Known rows, with every way that one mark hangs from another
sosu[kubelu]: [  8  -7 -11  -1   4   2   9  -7  -5  13  12 -10   3  -5   0  -1   7]
pogu[bivos gifi mudaso[sosu[kubelu]] nepen posa]: [ 0 12 -1 -2 10  3 32  9  9  8 23 -4 12 14  9  4 35]
pogu[bivos gifi mudaso[sosu] nepen]: [ 9 11 -5 -2 13  4 17  7  4  5 15 -8 11 15  9 -1 40]
bivos[pogu[gifi mudaso[sosu[kubelu]] nepen posa]]: [ 0 11 -3 -7  9  4 34  0 10 12 20 -1  4 11 10  7 25]
sosu[kubelu mudaso]: [  8  -8 -16  -2   2   4  19 -10 -11  16  18 -12   0  -8  -1   4   2]
bivos[pogu[nepen posa]]: [  0  12  -7  -6   3   5   7 -13   3  11  10  -3   5   6   1   2   3]
posa[pogu]: [ 11   6 -10  -3   0   6   0 -14  -6   9   4 -10  -5 -11   5  -6   8]
posa[pogu[bivos gifi mudaso[sosu] nepen]]: [10 18 -3 -4  9  6 17  3  6  5 12 -8  4  7 14 -2 45]
posa[pogu[gifi nepen]]: [ 7 14 -2 -3  5  3 -2 -8  1  4  8 -8  4  2  8 -3 25]
posa[pogu[bivos gifi mudaso nepen]]: [ 8 16  2 -3  2  3  7  0 -1  3 12 -6  7 10 11 -4 39]
bivos[pogu[gifi mudaso nepen posa]]: [ 1 14  1 -6  2  4 15 -6  1  7 16  0  7 15  7  1 16]
nepen[pogu]: [  9  -4 -12  -6  -2   5  -2 -14  -4  13   5  -6  -3  -7   4  -3   1]
pogu[gifi mudaso[sosu[kubelu]] nepen]: [ 8  3 -8 -4 14  1 27  4  3 10 21 -7  8  7 10  5 32]
gifi[pogu[bivos mudaso[sosu] posa]]: [ 7 12 -8 -4  1  9 25 -5  5  9  6 -4 -8  4  7 -6 16]
gifi[pogu[bivos mudaso[sosu] nepen posa]]: [ 3 17 -7 -6  6  7 26 -3  9  9  9 -3 -1 10  9 -1 22]
bivos[pogu[mudaso]]: [ 12   0 -11  -6   0   6  11 -12  -8  12   8  -5  -2   2   3  -3   8]
nepen[pogu[posa]]: [  3   2  -9  -6  -5   5   3 -15  -2  12   8  -2  -3  -6   4  -2  -7]

Rows
[ 0 12 -6 -6  6  5 34  0 11 13 14 -3  0  9  8  3 25] -> gifi[pogu[bivos mudaso[sosu[kubelu]] nepen posa]]
[ 8  6 -8 -2  6  1  9 -1 -6  8 16 -7 12 11  4  0 24] -> pogu[bivos mudaso nepen]
[ 12   0 -13  -7   1   7  16  -4   0  13   8  -6  -3  -1   9  -2  21] -> nepen[pogu[bivos mudaso[sosu]]]
[ 3  4 -1 -6 -6  4 11 -9 -4  7 14  1 -1  3  9 -3  6] -> nepen[pogu[gifi mudaso posa]]
[  1  14  -6  -5   2   4   8 -13   4   9   6  -4  -1   5   3  -2   2] -> gifi[pogu[nepen posa]]
[ 3  7  3 -4 -7  5 10 -3  0  6 13  1  4  9  9 -5 19] -> nepen[pogu[bivos gifi mudaso posa]]
[  9   7  -9  -7   4   3  11 -10  -4  10   8  -5  -2   6   6  -2  12] -> gifi[pogu[mudaso nepen]]
[ 0 13 -5  0  4  3  5 -4  1  7 14 -6 13 10  1  0 13] -> pogu[bivos nepen posa]
[ 7 13 -2 -4  9  4 25  6  8  8 16 -7  5  6 14  2 48] -> posa[pogu[bivos gifi mudaso[sosu[kubelu]] nepen]]
[  3   9   0  -3  -1   7   5 -10   3   7   7  -4   1   6   2  -6   9] -> bivos[pogu[gifi posa]]
[ 10  11 -10  -6   9   6  20  -2   6  10   6  -7  -1   9   8  -2  30] -> gifi[pogu[bivos mudaso[sosu] nepen]]
[ 6  9  1  1  8  2 -2  2  2  3 10 -9 15 15  3 -4 33] -> pogu[bivos gifi nepen]
[  9  -5 -12  -7   2   5  25  -1   3  17  13  -5  -1  -3   9   2  24] -> nepen[pogu[bivos mudaso[sosu[kubelu]]]]
[11 10  1 -2 -2  6  7 -3 -4  3  9 -7  0  4  9 -9 34] -> posa[pogu[bivos gifi mudaso]]
[ 0 15  1 -4  4  5  6 -8  6  6 10 -2  8 13  3  0 14] -> bivos[pogu[gifi nepen posa]]
[ 10   8 -15  -8  11   6  21  -6   2  14  11  -6   1   5   7   4  19] -> bivos[pogu[mudaso[sosu] nepen]]
[ 8  1  0 -3 -3  6 -5 -4  2  7  4 -6  4  5  5 -8 25] -> nepen[pogu[bivos gifi]]
[14 10 -8 -4  5  7 17 -5 -1  6 10 -8 -8 -5 13 -5 27] -> posa[pogu[gifi mudaso[sosu]]]
[ 5  7 -2 -1 -1  3 14 -5 -7  4 17 -3  3  7  6 -4  8] -> pogu[gifi mudaso posa]
